What can hang from each mark:
J_165: J_158 J_159
J_158: J_159
J_592: J_709 J_959
J_159: J_68 J_158 J_165 J_709
J_50: J_597
J_709: J_159 J_264 J_592
J_264: J_592
J_64: J_50 J_597
J_597: J_264

Each row was made from one small tree. Brackets hold a mark, then the marks that hang from it, in the order of their numbers. Every link used is in the known rows. Write each row's tree.
Known rows:
{J_50 {J_597 {J_264 J_592}}}:  1.463  2.767  2.304  1.945  1.495 -2.254 -1.821  0.292 -1.481 -1.160 -2.002  0.429 -0.452 -5.715  3.497 -0.520 -7.123 -3.376 -3.406 -0.168 -0.452  3.586  2.273 -1.190
{J_597 {J_264 J_592}}:  1.397  0.770  1.320  1.102  0.647 -1.022 -0.541 -0.033 -1.501 -0.587 -1.446  0.829 -0.400 -5.469  2.840 -1.519 -4.952 -3.881 -0.578 -0.516 -0.424  3.448  0.373 -1.718
{J_159 J_165}: -0.116 -2.404 -2.059 -0.225 -2.360 -0.100 -1.328 -2.084  1.859 -1.346 -2.420 -2.016  1.538 -3.552 -0.672 -4.548  0.573  0.163 -1.962 -0.031 -0.255  4.195  1.476 -2.413
{J_709 {J_159 J_68 J_158 J_165} {J_264 {J_592 J_959}}}:  1.277  0.860 -1.548 -1.417  1.235  1.085 -0.102 -0.164 -0.495  1.547 -0.583  1.628 -0.151  3.664 -0.902  2.818  2.816 -0.594  2.149 -0.195 -0.294 -3.814  0.042  1.406
{J_592 {J_709 {J_159 J_68 {J_165 J_158}} J_264} J_959}: -2.191 -0.529 -1.173 -0.011  2.597  1.299  1.346  1.514 -0.671 -1.671  0.980 -0.635 -0.024  2.057 -3.581  3.216  2.537  0.775 -0.245 -0.715  1.974 -1.225 -5.639  3.023
{J_64 {J_50 {J_597 {J_264 {J_592 J_709 J_959}}}}}:  0.447  2.959  1.668  1.844 -2.434 -3.174 -0.151  3.788 -1.106 -0.084  0.773 -1.018 -1.650 -4.630  2.590  1.649 -5.030 -3.563 -5.296  0.071 -0.987  2.615 -1.958  0.539
{J_165 J_158}:  0.384 -3.418  2.864  1.454 -2.543  0.146 -0.898 -1.912  2.208 -2.705 -2.657 -1.479 -0.730 -1.627 -0.799 -3.669  1.369  0.075 -2.116 -1.253  0.493  4.538 -1.019 -3.077
{J_64 J_50 {J_597 {J_264 {J_592 J_709 J_959}}}}: -0.858  0.449  2.938  1.238 -3.254 -3.061  2.482  3.989 -1.129  1.979  2.439 -2.347 -1.099 -5.279  1.787  1.667 -2.738 -3.904 -4.125  0.093 -0.791  1.788 -2.097 -0.190
{J_158 J_159}: -0.378 -1.698  1.885  1.231  0.139 -0.113  0.411 -1.954  0.796 -1.186 -1.548  0.397 -0.679 -0.538  0.238 -4.768 -2.991  1.817  0.817 -0.258  1.026 -1.193  1.484 -3.070
{J_709 {J_159 J_68 J_158 J_165} J_264 J_592}: -0.811 -1.171 -4.227 -1.465  1.648  0.950  2.073 -4.124  1.031  0.956  1.630  0.513  2.946  5.338 -0.559  1.678  3.151  1.689  4.060  1.593 -0.726 -0.643 -1.654  1.480
{J_592 {J_709 {J_159 J_68 J_158}} J_959}: -0.418  2.851 -1.271 -0.841 -2.459  1.122 -0.397  2.977  1.523  0.141  1.293 -0.342  0.109  0.882 -2.594  1.683  0.334  2.194 -0.404 -0.330  1.121 -2.578 -2.114  2.331
{J_592 {J_709 {J_159 J_68 J_158 J_165} J_264} J_959}: -1.511  1.040 -3.752 -1.869  1.095  1.330  0.486  2.095 -0.583  0.443  1.095 -0.442  1.095  1.107 -3.631  2.223  3.224  1.128  0.776 -0.436  1.035 -3.036 -3.499  4.012
{J_64 J_50 {J_597 {J_264 J_592}}}:  0.015 -1.752  4.031  1.629 -2.624 -2.454  2.567 -0.096 -0.604  2.403  1.597 -1.218 -0.403 -4.508  3.272 -0.199 -2.590 -3.473 -3.443  0.723 -1.236  3.792  1.289 -2.702
{J_159 J_68 J_158 J_165 {J_709 J_264 J_592}}:  0.242 -1.624 -3.134 -3.094  0.943  1.803 -0.480 -2.316  1.351  1.936  0.073 -0.802  3.308  4.793  0.427  0.380  8.256  2.518  1.624  1.512 -2.916 -1.233  3.355  2.195
{J_709 J_159 J_592}: -0.105 -0.146  1.184  1.157 -2.203 -1.837  1.942 -2.951  1.375 -0.696  1.666 -0.229  1.296  2.493  0.183 -1.073 -4.592  1.323  2.616  1.353  0.194  2.824 -1.567 -2.734
{J_165 {J_159 J_158}}:  0.207 -1.790 -3.065  0.626 -3.973  1.353 -2.684 -3.068  2.856  0.116 -1.473  0.394 -2.113 -4.889 -0.778 -4.473  2.217  1.164  0.048 -1.101  1.222  1.163  1.508 -1.794
{J_592 {J_709 {J_159 J_158} J_264}}: -1.717 -1.050  0.078 -0.942  0.334  0.051  1.569  0.198 -2.244  0.570  1.070  0.089  1.355 -1.293 -3.740 -1.422  0.084  0.256  2.423 -0.557  1.808  0.875 -2.139  0.628
{J_50 {J_597 {J_264 {J_592 {J_709 {J_159 J_158}}}}}}:  1.010  3.837 -0.575  0.083  0.885 -1.308 -0.857  2.340 -2.028 -0.061 -0.628  1.412  0.226 -3.552  0.635  1.677 -5.938 -3.415 -1.200 -0.583  0.698  1.353  0.695  0.309
{J_165 J_158 {J_159 J_68 J_709}}: -0.019 -3.138  1.555  1.707  0.019  3.963 -2.354 -3.526  3.202 -0.915 -0.418  1.303 -3.050  1.878  0.441 -0.083  5.380  3.579 -1.589 -0.405  1.382  0.367  3.546 -1.350
{J_592 {J_709 {J_159 J_68 J_158} J_264} J_959}: -1.324  1.785 -0.273 -0.747  0.934  0.828  0.817  2.195 -1.064  0.573  1.890  0.128  0.138  0.875 -2.941  2.164  1.292  1.597  0.915 -0.396  1.230 -3.197 -3.501  3.751
{J_592 J_709}: -2.014 -0.524  0.973  0.632 -2.499 -0.911 -0.290  1.211  0.076 -1.511 -0.134 -2.331  0.759 -4.871 -1.300 -3.305 -2.357  0.413 -1.959 -0.083  1.058  3.846 -0.678 -1.142
{J_597 {J_264 {J_592 J_709 J_959}}}:  0.447  3.255  0.033  0.670 -0.084 -1.706 -0.569  4.563 -2.150 -1.009 -0.536 -0.266 -1.155 -6.438  1.196  0.544 -5.166 -4.287 -1.389 -1.226  0.059  1.215 -3.324  1.037
{J_159 J_158 J_165 {J_709 J_592}}:  1.834 -1.543 -3.985 -3.460 -4.290  0.233 -1.720 -0.838  2.749  1.247 -1.759 -1.938  2.959  2.134 -0.771 -2.949  6.334  1.183  0.976  0.407 -2.893  0.906  3.429 -0.915
{J_159 J_68 J_158 J_165 {J_709 J_264 {J_592 J_959}}}:  0.982  0.001 -3.293 -3.118  0.228  1.242 -1.043 -0.266  1.534  1.840 -0.071 -1.158  2.227  4.743  0.050  1.307  8.519  2.323  0.989  0.829 -3.236 -3.350  1.478  3.679
{J_709 J_159 J_264 {J_592 J_959}}: -0.291  0.534  2.000  1.231  0.802 -2.784  2.681 -1.463 -1.219 -0.306  2.158 -0.245  0.142  2.404 -0.632  0.589 -3.203  0.438  3.464  0.520  0.038 -0.126 -5.187  0.526

Write each row's tree:
-0.844 -2.736  0.584 -0.940  5.572  2.774  0.652 -2.739 -0.705  0.694 -0.512  1.405  1.051  4.709  0.393 -1.155  3.335  3.557  1.420  0.906  0.014 -4.583  5.135  0.127 -> {J_158 {J_159 J_68 J_165 {J_709 J_264}}}
-0.480 -2.018  3.460  0.120  3.235 -0.854  2.139 -2.116 -1.582  0.463  0.490  0.662  0.453  4.239  0.816 -2.486 -0.590  2.302  3.888  0.823 -0.595 -3.080  1.748 -1.254 -> {J_158 {J_159 {J_709 J_264 J_592}}}
 0.677 -1.065 -1.343 -0.363 -1.650  3.884 -3.208 -2.977  3.103  1.757 -0.069  1.581 -1.560  0.239  0.542 -1.387  5.595  4.142 -0.372  0.154  0.239 -1.697  6.363 -0.146 -> {J_165 {J_159 J_68 J_158 J_709}}
-0.060  0.759 -4.363 -1.523  0.835  0.311  1.416 -1.792  1.270  0.800  1.508  0.002  1.757  5.330 -0.961  2.796  3.432  1.573  3.320  0.839 -1.043 -3.046 -3.871  3.118 -> {J_709 {J_159 J_68 J_158 J_165} J_264 {J_592 J_959}}
-0.141  1.614 -0.226  0.276 -1.560  0.425 -0.316  3.531  1.029 -1.662 -0.513 -0.251 -1.444  2.643 -1.465  4.037 -0.090 -1.237 -1.108 -0.704  1.221 -1.212 -2.765 -0.137 -> {J_264 {J_592 {J_709 {J_159 J_68 {J_165 J_158}}} J_959}}
 0.751  4.582 -1.809  0.466  1.902 -1.981 -0.959  3.593 -2.076 -1.257 -0.722  0.313 -0.200 -3.750  0.393  2.899 -6.701 -3.839 -2.543 -0.653  0.874  0.697 -1.303  1.138 -> {J_50 {J_597 {J_264 {J_592 {J_709 {J_159 J_165}} J_959}}}}
-0.346 -0.743  0.696  1.303  0.181 -0.595 -0.608 -1.867 -0.174  0.553  1.377  0.165 -2.424 -0.493  0.416 -1.028  1.436  1.783  1.738  0.006  0.047 -1.056 -0.155  0.555 -> {J_165 {J_159 {J_709 J_264 {J_592 J_959}}}}
 0.680  0.295  4.645  1.401 -0.051 -2.513 -0.393  0.976 -2.312 -0.263 -1.447 -0.550 -1.763 -2.983  0.789 -1.447 -2.021 -2.226 -0.119 -0.752 -0.555  0.377 -0.852 -0.773 -> {J_709 {J_264 {J_592 J_959}}}
 0.163  3.771  1.298  1.544  2.344 -1.991 -0.174  1.988 -2.795 -1.006  0.111  1.246 -0.092 -4.000  1.453  1.900 -8.808 -3.227 -1.783 -0.011  1.283  2.546  0.409 -0.387 -> {J_50 {J_597 {J_264 {J_592 {J_709 J_159}}}}}
 0.551 -2.644 -0.139 -1.241  0.942  1.335 -0.431 -1.415  0.504  0.083 -2.156  0.371  0.712  2.296 -0.775 -4.119  1.576  2.367  0.916 -0.048  0.087 -2.614  5.112 -2.640 -> {J_158 {J_159 J_165 J_709}}
 0.619 -1.481  3.357  1.881  2.072  2.498 -1.889 -1.109  0.386 -0.217 -0.469  1.934 -4.829  2.515  0.871  2.568  5.252  1.108 -0.419 -1.085  0.906 -2.678  1.466  0.349 -> {J_165 J_158 {J_159 J_68 {J_709 {J_264 {J_592 J_959}}}}}
 0.528 -0.368  1.707  2.093 -1.433 -1.916  0.144 -1.548  0.141 -0.077  0.483 -0.544  0.000 -4.492  2.962 -1.627 -3.650 -1.421 -5.014  0.678 -0.998  5.278  0.613 -1.056 -> {J_64 {J_50 {J_597 J_264}}}
 0.188 -0.495  3.301  0.147  2.670 -1.302  1.574 -0.244 -1.433  0.340  0.432  0.209 -0.565  4.256  0.449 -1.593 -0.357  2.098  3.378  0.215 -0.800 -4.937  0.017  0.085 -> {J_158 {J_159 {J_709 J_264 {J_592 J_959}}}}
-1.239 -1.957 -0.624 -0.822  4.968  1.393  1.725 -3.018  0.033  0.527  0.787  0.744  1.704  6.764  1.453  0.148  2.692  3.469  2.993  1.829 -1.069 -4.476  2.804  0.500 -> {J_158 {J_159 J_68 J_165 {J_709 J_264 J_592}}}
-0.996  1.785  2.715  1.074 -1.023 -0.037  0.635  1.483 -0.385 -0.175  1.284  0.771 -0.308  0.957  0.428  2.186 -4.530 -0.099  0.146  0.979  1.418  0.783  1.165 -1.603 -> {J_264 {J_592 {J_709 {J_159 J_68}}}}
-0.197  1.455  1.742  1.894 -1.839 -2.657  0.379  1.902 -1.283  0.023  0.920 -0.618 -0.680 -4.607  2.994  0.747 -5.252 -3.476 -4.743  0.640 -0.719  4.418 -0.316 -0.750 -> {J_64 {J_50 {J_597 {J_264 {J_592 J_709}}}}}
-0.603 -4.243  1.295  1.609  0.936  0.793 -0.082 -3.906  0.586 -0.925  0.267  0.421 -2.567  1.528 -0.215 -0.991  4.573  1.230  1.942 -0.621  0.737  1.360 -0.935 -1.196 -> {J_165 J_158 {J_159 {J_709 J_264 J_592}}}
 2.221 -2.400 -2.589 -3.621 -3.529  1.676 -2.903 -0.496  1.950  1.516 -3.130 -1.139  2.256 -0.167 -1.961 -4.316  7.023  1.275 -0.707 -0.586 -1.740  0.881  5.975 -1.303 -> {J_159 J_158 J_165 J_709}
 0.618  1.303 -4.679 -1.799  0.266  0.352  0.089  2.093 -1.703  0.341 -0.740  1.259  1.104 -3.395 -0.859  0.759 -2.044 -4.253  1.492 -0.964  0.630  1.269 -1.537  0.186 -> {J_597 {J_264 {J_592 {J_709 {J_159 J_158 J_165}}}}}
 0.703  3.527  0.284  0.616  0.762 -1.337  0.530  3.957 -2.630 -0.469  0.634  1.103 -1.065 -3.614  0.179  2.043 -6.456 -3.864  0.397 -1.038  1.079  0.307 -3.701  0.763 -> {J_597 {J_264 {J_592 {J_709 J_159} J_959}}}
 1.151 -0.628 -4.105 -3.143 -2.484  2.137 -1.759 -1.582  3.933  1.547 -0.547 -1.214  3.194  4.789  0.837 -0.116  7.295  3.096  0.194  1.556 -3.086 -0.661  4.631  0.768 -> {J_159 J_68 J_158 J_165 {J_709 J_592}}
 0.499  3.214 -2.466 -1.410 -3.003  0.417 -1.024  3.994  0.951  0.389 -0.394 -0.093 -0.437  1.453 -1.538  3.131  0.295 -0.810 -0.088 -0.365  0.273 -2.913 -0.697  0.888 -> {J_264 {J_592 {J_709 {J_159 J_68 J_158 J_165}} J_959}}
-3.080 -2.614 -1.026  0.014  3.444  2.005  2.090 -1.090 -0.937 -1.576  1.173 -0.082  1.334  2.089 -3.084  1.969  2.304  0.998  0.518  0.116  2.322  1.277 -3.397  1.242 -> {J_592 {J_709 {J_159 J_68 {J_165 J_158}} J_264}}
 0.653 -3.024  3.072  0.523 -0.140  0.348  0.822 -1.540  1.771 -1.707 -1.424 -0.002 -0.726  5.584  0.027 -2.134  1.763  1.917  1.816 -0.457 -0.191 -1.418  0.392 -2.937 -> {J_165 {J_158 {J_159 {J_709 J_592}}}}
 0.223  4.165  0.249  0.839  1.979  0.018  0.520  3.462 -1.813 -0.286  1.548  1.584 -0.900 -1.762  1.340  4.118 -5.666 -2.477 -0.210 -0.187  0.926 -0.869 -2.645  1.923 -> {J_597 {J_264 {J_592 {J_709 {J_159 J_68}} J_959}}}
